What can hang from each mark:
pufi: meboz
gufe: meboz mivuref vutiko
ladib: mivuref vutiko
meboz: gufe pufi
fakipip: kasat mivuref vutiko
kasat: fakipip
vutiko: fakipip gufe ladib
mivuref: fakipip ladib

Every row comes from one small tree of marks. Brackets hold a mark, then the marks that hang from it, in alphabetical order. Every link used is in the known rows. Which tree was each row made from?
Known rows:
[mivuref fakipip [ladib vutiko]]: [ 0.37  0.71 -2.65 -1.59 -0.64 -1.55  1.04 -1.12 -3.65  0.96 -1.08  4.00
  4.66 -1.43  1.34  0.93  1.33 -1.30  2.04  1.95  1.99 -0.07 -0.70  2.81
  1.91]
[ladib vutiko]: [ 1.51 -0.38 -3.21 -1.72 -0.22 -2.02  1.06 -0.60 -2.49 -1.17  0.35  0.41
  2.63 -0.23 -0.15  0.48  1.48 -0.36  1.20  2.10  1.03  1.31 -0.80  1.66
 -0.70]
[ladib mivuref [vutiko fakipip]]: [ 0.67 -0.79 -1.79 -2.92  1.81 -1.61  1.23 -0.72 -0.77  3.22  1.68  0.27
  2.60  1.20  0.31  2.06  1.24  0.21 -1.98  2.65  0.34  0.98 -0.79  0.68
  0.20]
[meboz [gufe mivuref [vutiko fakipip]]]: [-0.03 -0.01 -2.20 -1.38 -1.63 -2.31  1.47  2.15  1.82 -1.88 -1.94 -1.43
 -2.28  2.13 -2.95  0.84 -1.06 -2.06 -1.65 -0.59 -2.59  3.17 -1.38  0.05
  1.47]
[kasat fakipip]: [-0.69 -1.20 -3.32 -0.65  0.11 -1.11  0.36  0.12 -0.74 -1.08 -0.58 -1.83
  1.91 -0.65 -0.92 -0.13  0.93  0.12  3.26  2.38  1.99 -0.48 -1.39 -1.11
 -1.12]
[kasat [fakipip [mivuref [ladib vutiko]]]]: [-0.39 -0.45 -2.49 -3.56 -0.25 -1.41  0.76 -1.03  0.90  0.70  0.76  2.40
  2.09 -2.34  3.17  1.74  0.90 -0.23  3.44  2.47 -0.77  1.04 -0.25  0.51
  1.91]
[fakipip kasat vutiko]: [-1.05  0.82 -0.86  0.10 -0.25 -0.44 -0.54 -0.97  1.40 -2.33  0.13 -1.41
  1.83 -3.07 -0.33  0.57 -1.30 -0.05  1.01  0.42  1.16 -0.04 -0.14  0.86
 -0.07]
[vutiko [fakipip kasat] [gufe [meboz pufi]]]: [ 0.62  1.45 -2.83  0.79  3.71  2.56 -1.96  2.59  3.17 -0.82  0.34 -2.19
  2.40  5.41  0.18  0.20 -1.06  0.07 -4.14  2.70 -3.44 -1.16 -1.70 -1.26
 -3.01]
[pufi [meboz [gufe mivuref [vutiko ladib]]]]: [-0.48 -1.32 -0.02 -2.17 -1.10 -3.35  1.56  1.03 -0.71 -2.16 -2.20  0.02
 -0.63  3.14 -1.73  0.42  0.91 -2.63 -0.29  0.54 -0.58  2.83 -2.93  0.28
  4.69]
[ladib [mivuref [fakipip kasat [vutiko gufe]]]]: [-2.73  3.14  0.72  0.27  0.55  0.66  0.57  0.85  0.05  1.30 -1.04  0.24
  3.30 -0.70  1.48  2.47 -1.60 -1.03 -1.36  1.48  1.53 -1.23 -2.59  2.07
  2.16]
[fakipip mivuref]: [ 0.60  0.56 -2.02 -0.23  0.52 -1.64  0.53 -0.62  0.19 -1.75  1.43 -0.49
 -0.76 -1.08  0.15 -0.22  0.77 -2.25  0.28  1.65  0.28  0.99 -2.46  0.87
 -1.27]
[gufe meboz [mivuref [fakipip kasat vutiko]]]: [-2.24  0.93  0.96  1.80 -1.41  1.63  0.33 -0.36  0.52 -2.34 -3.11 -2.74
  1.35 -0.91 -0.65 -1.12 -3.07  0.06  0.64  0.85  0.85  2.91  1.47  2.25
  0.89]
[kasat [fakipip mivuref]]: [-0.78 -0.29 -2.18 -1.25  0.25 -1.40  0.13 -0.15  1.61 -0.73  0.79 -1.53
  0.00 -1.28  0.87  0.07  0.60 -0.45  2.93  2.64  0.28  0.89 -1.82 -0.98
 -0.88]
[ladib [vutiko fakipip [gufe meboz]]]: [ 0.91  0.49 -3.18 -1.82  0.94  0.40 -0.06  3.11 -0.38 -0.11 -0.31 -0.57
  1.74  4.11  0.02  1.04  1.11 -0.09 -1.84  2.20 -2.49  1.64  1.28  0.45
 -1.17]
[vutiko fakipip ladib]: [-0.54 -1.25 -1.76 -0.86  1.74 -2.63 -0.30 -0.44  1.41  0.83  1.52 -2.14
  1.13  2.10 -0.41  1.21  1.83 -0.18 -0.76  0.91  0.63  0.05 -1.22 -2.15
 -1.10]
[mivuref fakipip ladib]: [-0.56  1.26 -2.53  0.76 -0.36 -0.94  0.67 -0.71 -3.23 -0.18 -1.45  2.88
  3.15 -1.72 -0.52  0.10  0.76 -2.16  1.50  1.31  2.68 -1.99 -1.81  1.55
  0.93]
[fakipip kasat mivuref [vutiko ladib]]: [-1.97  0.51  1.05 -1.16  0.63 -1.66 -0.60 -2.20  4.90 -1.27  2.63 -1.67
 -0.26 -2.37  2.82  1.47 -0.41 -0.52  0.45  0.06  0.40  1.49 -0.74 -0.58
  0.75]
[mivuref [fakipip [vutiko [gufe meboz] ladib]]]: [-2.09  1.38  0.09  0.12 -0.39  0.47 -0.14  0.58  0.03 -1.02 -1.78 -1.07
  0.80  1.74  0.78 -0.11  0.57 -1.73  0.47  0.71  2.03  0.05 -0.44  0.51
  1.02]
[pufi meboz]: [ 1.17 -0.47 -1.36 -0.25  1.12 -1.78 -0.37  0.94 -3.34 -0.96 -0.86  0.47
  2.93  0.39 -1.55 -1.00  2.01 -1.14  0.98  2.51  0.85 -0.50 -1.88  0.85
  1.01]
[gufe meboz vutiko]: [ 0.51 -0.54 -3.48  0.80 -0.99 -0.15  1.76  0.35 -1.13 -3.76 -0.39  0.09
 -2.14 -0.32 -3.42 -3.49  1.22 -2.97  0.98  2.12  1.77  1.04  0.67  0.46
 -1.12]
[gufe meboz [vutiko [fakipip kasat] ladib]]: [-1.44 -1.59 -1.66 -0.36  1.02 -0.98  0.07  0.86  3.52 -0.97  1.67 -1.38
 -0.85  2.02 -0.45 -1.14  1.20 -0.34 -1.25  1.58  0.17  1.67  2.09 -2.99
 -0.62]
[fakipip kasat mivuref]: [-0.20  1.02 -1.70  0.16  0.76 -1.11 -0.12 -0.11  1.65 -1.89  1.91 -0.67
  0.74 -1.47  1.20  0.38 -0.43 -0.87 -0.18  1.93 -0.35  0.74 -1.73  0.01
 -1.34]
[ladib mivuref]: [-0.24  0.04 -2.04  0.11  1.27 -0.95  2.04 -1.54 -2.59  0.02  0.80 -0.16
  1.08 -0.47 -1.70  0.47  0.61 -2.13 -1.05  2.45  2.77 -1.28 -2.99  0.97
 -0.64]
[mivuref fakipip]: [ 0.03  0.76 -2.40  0.66 -0.34 -1.33  0.52 -0.04 -2.91 -0.63 -1.17 -0.01
  2.69 -0.37 -0.80 -0.73  1.00 -1.36  1.36  1.93  3.04 -0.30 -2.35  1.23
 -0.80]
[vutiko fakipip]: [ 0.58 -0.35 -2.60 -0.25  1.20 -1.71 -0.28  0.82  0.17  0.13  0.57 -1.43
  1.03  0.86 -1.56  0.29  0.90 -0.38 -0.52  1.29 -0.29  0.06 -0.77 -0.83
 -1.69]
[mivuref ladib]: [ 0.01  0.52 -3.40  0.50  0.26 -1.17  0.69 -0.79 -2.25 -1.55 -0.32  2.22
  1.82 -1.94 -1.52  0.47  0.50 -2.45  0.82  0.91  1.23 -2.06 -1.46  1.00
  0.16]
[pufi [meboz gufe]]: [ 1.34  0.25 -2.26 -2.40 -0.05 -1.41 -0.68  1.12 -2.95 -1.78 -1.04  1.38
  2.89  0.86 -1.52  0.46  0.75 -1.92  0.02  1.37  0.39 -0.69 -2.64  0.12
  1.71]
[vutiko fakipip [gufe meboz mivuref] ladib]: [-1.56 -0.48 -0.85  0.70  1.67 -0.58  0.46  2.56  1.12 -0.76 -1.42 -3.86
 -0.95  6.55 -1.10  1.48 -0.23 -0.61 -3.21  0.95 -2.79  2.25 -0.76 -0.74
 -0.51]

Which tree is each row?
[ 2.49  0.91 -3.60 -0.99  1.78  1.79  0.35  0.73 -1.21 -1.96 -0.45 -0.12
  2.24  5.04  0.54 -0.50  0.68 -1.41 -1.67  3.21 -1.41 -0.08 -2.55  1.60
 -1.81]
[ladib [vutiko [gufe [meboz pufi]]]]
[ 0.26  1.90 -1.51  2.47  1.30  2.35  0.68  1.56 -1.53 -1.85 -3.93 -2.19
  1.12  6.15 -0.88 -1.41 -1.32 -1.88 -2.20  2.72 -1.19  1.04 -4.25  2.53
 -0.96]
[vutiko [gufe [meboz pufi] [mivuref fakipip]]]
[ 0.02  0.75 -0.09 -1.18 -1.02 -1.28  0.16  1.57 -3.57 -0.80 -4.19  0.35
  3.21  2.28 -1.16  0.54 -0.78 -1.41 -0.15  1.41 -0.18  2.05 -3.12  2.07
  3.64]
[pufi [meboz [gufe [mivuref fakipip]]]]
[-0.10  0.83 -2.02 -2.11  0.33 -1.37  0.32 -1.03  1.02 -0.50  2.13  3.41
  2.74 -2.69  3.27  2.09 -0.13 -0.60  0.42  1.74 -1.41  1.09 -0.20  1.69
  1.30]
[fakipip kasat [mivuref [ladib vutiko]]]
[-0.98 -0.65 -1.66 -1.29 -1.85 -3.23  2.43 -0.16  0.47 -3.44 -1.32 -1.12
 -2.42  2.23 -2.03  1.04 -0.21 -3.06 -0.40 -0.44  0.20  2.86 -2.91 -0.19
  1.94]
[meboz [gufe mivuref [vutiko ladib]]]
[ 0.90  1.86 -1.65  0.62  1.47  2.77 -0.61  0.07  1.43 -3.02 -1.18 -1.88
  0.07  2.55 -0.67 -1.46 -0.93 -2.32 -1.37  1.47 -0.89 -1.34 -2.33  1.42
 -1.14]
[fakipip [vutiko [gufe [meboz pufi]]]]
[ 1.50  1.34 -3.54  1.25  2.30  2.35 -0.24  1.06 -0.75 -2.97 -0.78 -1.14
  0.71  4.66 -1.13 -1.44  0.01 -2.48 -2.17  2.77 -0.79 -1.70 -3.63  0.73
 -2.86]
[vutiko [gufe [meboz pufi]]]
[-0.80 -0.25 -1.35 -1.21  0.62 -1.52  0.36  0.45  0.90  1.11 -0.85  0.47
  3.55  0.79  1.04  3.24 -1.77  1.41 -1.53  0.67 -3.54  2.60  1.11  1.58
  2.02]
[gufe [mivuref [ladib [vutiko [fakipip kasat]]]]]
[-2.06  1.43  0.65  1.18 -1.47 -0.58  1.18 -1.38 -1.00 -0.55 -3.74  0.55
  1.30 -2.39 -0.71  0.75 -1.88 -1.85  1.86 -0.56  0.58  0.78 -0.79  3.66
  3.72]
[gufe [mivuref [fakipip vutiko] ladib]]
[-0.98 -0.51 -2.11 -2.69 -0.11 -2.79 -0.25  1.24  4.24 -0.89  1.47 -0.24
  0.06  1.62 -0.01  1.98  0.24 -0.91 -1.82 -0.24 -0.60  1.10 -0.81 -3.34
  0.73]
[meboz [gufe [vutiko [fakipip kasat] ladib]]]
[-1.55  1.27 -1.63 -0.12 -2.74 -1.40  1.59  1.77  0.20 -2.84 -3.09  0.21
  0.60  0.54 -0.98  0.52 -2.23 -1.81 -0.31  0.31  0.06  2.99 -2.20  1.23
  2.37]
[meboz [gufe [mivuref [fakipip kasat]] vutiko]]
[ 0.59 -0.19 -2.42  1.85  0.39  1.44  2.28 -1.18  0.11 -3.56 -2.35  0.70
 -2.05  1.99 -2.89 -3.03 -1.06 -3.75 -0.88  2.01 -1.19  0.64 -1.75  2.10
  0.85]
[gufe [meboz pufi] [mivuref ladib] vutiko]
[ 0.24  0.47 -1.68 -1.22  0.74 -1.90  1.00  3.40 -0.31  0.41 -2.16 -1.91
  1.62  4.88  0.08  3.28 -0.09  0.42 -2.12  1.11 -4.50  3.56 -1.36  2.20
  0.74]
[ladib [vutiko fakipip [gufe mivuref]]]
[-0.55  1.37 -0.31 -0.76 -0.31 -0.68  0.20 -2.06  2.08 -1.20  0.77  1.75
 -1.04 -4.52  0.81  0.58 -0.59 -2.91  1.41 -0.24 -0.41 -0.40 -0.58  1.97
  1.95]
[fakipip [mivuref ladib] vutiko]
[-2.44  3.62 -0.47  0.62 -0.48  0.39 -0.73  1.52  0.19 -0.41 -2.19  2.65
  3.87 -2.17  1.57  2.63 -1.49 -1.23  0.64  0.01 -0.06 -2.15 -1.03  2.18
  2.97]
[mivuref [fakipip kasat [vutiko gufe]] ladib]
[-0.44  1.92 -2.23 -0.34  1.70  0.79 -0.45  2.69  2.09 -0.15  0.43  1.42
 -1.21  1.76  0.48  1.06 -0.06 -2.56 -2.48  1.38 -4.01 -0.45  0.20 -0.01
 -0.09]
[vutiko [fakipip [mivuref ladib]] [gufe meboz]]
[-1.21 -0.45 -0.13 -1.39  2.48 -2.60 -1.04 -0.17  5.01  1.19  3.66 -1.85
  0.54  1.14  2.66  2.02  0.50  0.57 -1.92  1.21 -1.57  1.68 -0.89 -2.60
 -0.83]
[vutiko [fakipip kasat mivuref] ladib]
[-2.21  2.03 -0.32  0.34 -0.75 -0.08 -0.50 -1.23  0.39 -0.29 -1.23  2.15
  3.92 -4.33  1.11  0.99 -1.58 -0.81  1.88 -0.02  1.87 -1.43  0.21  1.71
  2.34]
[mivuref [fakipip kasat vutiko] ladib]
[-2.60  2.89 -1.09  2.26 -0.03 -0.42  0.87  2.87 -1.80 -0.74 -3.92  1.38
  3.55  1.48  0.58  2.93 -2.35 -1.15 -1.08  0.87 -1.62 -0.15 -2.68  2.78
  2.45]
[vutiko [gufe [mivuref [fakipip kasat] ladib]]]
[-1.91 -0.86 -0.63  0.01  0.00 -0.56  3.00 -1.56 -1.47  0.61  0.27  0.94
 -0.87  1.13 -0.92 -2.21  2.08 -2.92 -0.60  3.08  5.01  0.45 -1.17 -0.13
  1.37]
[gufe meboz [vutiko [ladib [mivuref fakipip]]]]
[-2.35  1.12 -1.04  2.02 -1.61 -1.43  2.07  1.01 -0.55 -1.34 -3.23  2.17
  1.12 -1.35 -0.69 -0.11 -1.46 -1.77  0.83  1.07  0.12  1.55 -1.00  2.54
  3.33]
[gufe [mivuref [fakipip kasat] ladib] vutiko]
[ 1.54 -0.39 -2.52 -0.20  1.34  1.68  1.43 -2.34 -1.25 -1.85 -1.65  0.64
  1.84  2.75 -0.32 -0.75 -1.30 -1.29 -1.12  2.21 -1.53  1.38 -1.13  3.01
  0.31]
[gufe [meboz pufi] [mivuref [ladib vutiko]]]
[ 0.73  1.02 -2.94 -0.48 -0.64 -0.30  1.81 -0.86  0.83 -3.23 -2.35  1.90
 -1.10  1.63 -2.11  0.21 -2.02 -4.15 -1.41  0.00 -1.92 -0.08 -4.63  1.83
  2.46]
[meboz [gufe [mivuref ladib] vutiko] pufi]
[-2.86  2.13  0.79  0.03  0.23 -1.08 -0.69  1.01  1.74 -0.20 -0.92 -0.78
  2.99  0.63  2.47  2.55 -0.17 -0.34  0.28  0.21  1.19 -0.25 -1.95  0.24
  1.65]
[mivuref [fakipip kasat [vutiko gufe ladib]]]
[ 0.68 -0.03 -0.98 -1.39 -0.55 -1.57  0.31  1.42 -2.68 -2.46 -3.09 -0.55
  1.89  2.42 -2.08  0.93 -1.00 -1.58 -0.86  0.86 -1.20  1.72 -2.83  1.57
  2.72]
[pufi [meboz [gufe mivuref]]]
[ 0.05 -1.68 -1.21  1.23  1.08 -0.13  2.15 -1.65  1.52 -3.23 -0.95 -2.76
 -2.77  4.64 -1.94 -3.11  0.51 -2.56 -1.19  2.13  0.18  2.40 -2.52  0.38
 -0.23]
[gufe [meboz pufi] mivuref [vutiko ladib]]
[ 1.36 -0.19 -2.21 -2.40 -1.37 -2.08  0.52  1.91 -1.73 -2.70 -1.22  2.28
  0.53  0.44 -2.19 -0.91  1.55 -3.10  0.49  1.31  0.16  0.46 -1.98  0.32
  2.96]
[pufi [meboz [gufe vutiko]]]
[-0.19  0.27 -1.47  1.60  2.59  0.92  1.06  0.20  0.40 -2.69 -1.62 -3.42
 -0.40  7.52 -0.58 -0.07 -0.45 -2.06 -3.11  2.03 -1.53  0.85 -4.28  0.46
 -1.18]
[vutiko [gufe [meboz pufi] mivuref] ladib]
[-0.65  1.12  1.84 -1.68 -1.89 -0.84 -0.32  0.72 -1.42 -0.90 -4.36 -0.59
  2.60  0.45 -0.77  0.55 -1.75 -1.31  0.91 -0.24 -0.31  2.37 -1.96  2.87
  5.14]
[pufi [meboz [gufe [mivuref [fakipip vutiko]]]]]
[-0.51 -1.56 -1.69 -0.85  0.76 -3.51  0.84  0.39  2.32  0.04  1.31 -1.01
 -1.27  1.60 -1.12 -0.20  2.82 -1.33 -0.17  0.84  0.36  1.06 -0.64 -2.04
  0.18]
[gufe [vutiko fakipip ladib]]
[-1.90  3.23 -0.24  0.57 -0.48  0.12 -0.71  2.03  0.64 -0.88 -1.96 -0.47
  3.38 -0.65  1.27  1.77 -1.16 -0.60  0.50  0.51  0.48 -0.30 -1.57  1.77
  1.02]
[mivuref [fakipip kasat [vutiko gufe]]]
[ 0.97  0.49 -2.38 -2.37  0.07 -1.79  1.11 -1.44 -0.49 -0.24  1.63  3.38
  1.17 -2.14  2.22  1.18  0.89 -1.89  0.96  1.71 -0.97  1.03 -0.76  2.22
  1.45]
[fakipip [mivuref [ladib vutiko]]]
[ 0.09  0.79  0.60  1.61  0.30  2.61  0.24 -2.14  0.81 -1.99 -3.12 -3.25
  0.59  1.78 -0.84 -2.74 -2.15 -1.37 -0.10  1.28  0.53  1.89 -1.66  2.84
  0.23]
[gufe [meboz pufi] [mivuref [fakipip vutiko]]]
[-1.92 -0.63  0.82 -1.15  1.09 -1.51  1.60 -3.70  0.51  0.78  1.64 -1.19
  0.06 -1.24 -0.12  1.37  0.55 -1.58 -0.36  0.67  3.66 -0.83 -2.11  0.27
  1.42]
[fakipip [vutiko [ladib mivuref]]]
[-0.52 -1.19 -0.32 -3.41  0.44 -2.64  1.98 -0.42 -1.32  0.48  0.60  2.54
  0.22  1.69 -0.87  0.78  2.17 -3.26 -1.46  1.81  2.22 -0.35 -3.65 -0.80
  4.62]
[pufi [meboz [gufe [vutiko [ladib mivuref]]]]]
[-1.46 -1.25 -1.37 -0.69  1.05 -2.99  0.09  0.94  3.69  0.12  1.85 -1.10
  0.20  1.11  0.15  0.55  1.46 -0.07 -0.86  0.91 -0.12  1.23 -0.01 -2.67
  0.22]
[gufe [vutiko [fakipip kasat] ladib]]
[ 0.11 -0.68 -2.44 -0.54 -0.61  0.21  2.27 -0.88 -3.04 -1.93 -2.16  1.14
  1.27  0.63 -1.15 -0.11 -0.85 -1.10  0.08  1.69 -0.64  2.46  1.41  3.16
  1.31]
[gufe meboz [mivuref [ladib vutiko]]]
[ 0.79  1.06 -2.45  2.22  2.00  2.10  0.88  1.28 -0.56 -3.41 -2.84 -2.96
 -0.24  6.13 -1.87 -0.98 -1.46 -2.22 -2.88  2.29 -2.48  0.63 -3.88  1.99
 -1.85]
[vutiko [gufe [meboz pufi] mivuref]]
[-1.37  1.78  0.72 -1.26  0.66 -1.81  0.08  0.16  3.50 -1.27  1.00 -1.30
 -1.79  0.41  2.18  2.15  0.73 -2.47 -0.10 -0.09 -1.04  0.79 -2.71  0.53
  1.43]
[fakipip mivuref [vutiko gufe ladib]]
[-2.73  0.29 -0.64  0.55 -1.00  1.68  0.79  2.29  1.11 -2.90 -4.09 -4.20
 -0.72  1.62 -1.26  0.34 -2.24  0.03  1.79  0.97 -1.64  2.11  0.47  1.07
  1.08]
[kasat [fakipip [vutiko [gufe meboz mivuref]]]]
[-0.32 -0.31 -2.32 -0.04  0.36 -1.95 -0.03  2.04  2.62 -0.75  0.85 -0.60
  0.27 -0.20 -1.05 -0.24  0.52 -0.25 -0.60  1.30 -1.01  1.01  0.41 -1.23
 -0.44]
[gufe [vutiko [fakipip kasat]]]
[-0.63  2.17 -1.40 -0.42  2.07 -0.98 -1.36  3.75  3.96  0.00  1.46 -1.16
  0.66  2.07  2.04  2.83 -0.42 -0.33 -2.85  1.41 -4.45  0.87 -1.71 -0.69
 -0.89]
[vutiko [fakipip kasat mivuref] gufe]
[-1.43  1.63 -0.03  0.42 -0.90 -0.22 -0.74 -0.58  0.68 -0.65 -0.99 -0.69
  3.31 -3.02  0.65  0.21 -1.20  0.00  1.79  0.73  2.43  0.24 -0.43  1.34
  0.71]
[mivuref [fakipip kasat vutiko]]
[ 1.96  1.49 -3.91 -0.87  1.89  2.14  0.49  0.20 -1.28 -1.28 -0.77  2.66
  2.85  3.75  0.89  0.16  0.21 -2.09 -1.50  2.75 -1.82 -1.70 -2.02  2.10
  0.04]
[mivuref [ladib [vutiko [gufe [meboz pufi]]]]]
[ 0.77  0.71 -2.38 -3.00 -1.00 -2.22  0.31  1.45  4.08 -1.17  1.55  0.45
 -3.13  0.27 -0.41  0.44  0.51 -3.10 -1.31  0.21 -2.57  2.24 -1.46 -1.18
  0.67]
[meboz [gufe [vutiko [fakipip mivuref]]]]
[-0.84  1.47 -1.93  0.20  0.76 -0.83  0.03 -0.72  1.52 -1.49  1.60  2.34
  1.23 -3.01  1.49  1.32 -0.91 -1.68  0.01  1.33 -0.68 -0.78 -1.24  0.60
  0.35]
[fakipip kasat [mivuref ladib]]
[-3.30 -1.55  0.60 -2.07  0.88 -1.09  1.19 -3.13  1.80  1.76  0.75 -2.26
  0.94 -1.37  0.89  1.75  0.51  0.17  2.07  1.53  3.84 -0.71 -1.64 -1.64
  1.89]
[kasat [fakipip [vutiko [ladib mivuref]]]]
[ 0.29  0.92 -2.17 -0.57 -0.53 -1.95  1.85  2.46 -2.53 -1.77 -2.65 -1.01
  1.49  3.55 -0.29  2.49 -0.09 -0.76 -0.68  1.44 -2.41  3.00 -2.50  3.41
  0.94]
[ladib [vutiko [gufe mivuref]]]
[-1.38 -1.30 -1.12 -0.67  0.81 -2.82  3.27 -1.86 -0.55  0.08  1.64  0.61
 -1.46  0.44 -1.26 -0.22  2.44 -3.01 -0.64  2.05  3.57 -0.18 -2.91 -0.43
  1.27]
[gufe [vutiko [ladib mivuref]]]
[-0.98  1.40  0.28 -0.56 -0.02 -0.58 -0.61 -1.05  3.78 -2.06  1.81 -1.18
 -0.03 -3.58  1.61  0.52 -1.32 -0.79  0.63  0.39 -0.46  1.35 -0.29  0.87
  0.08]
[fakipip kasat mivuref vutiko]
[ 0.07 -1.03 -1.87 -0.87  0.30  0.00  1.04  0.16 -0.73  0.20 -1.64  0.19
  1.31  1.88 -0.81  0.75 -0.91  0.04 -1.20  1.37 -2.84  2.90  2.61  1.82
  1.17]
[gufe meboz [mivuref [ladib [vutiko fakipip]]]]
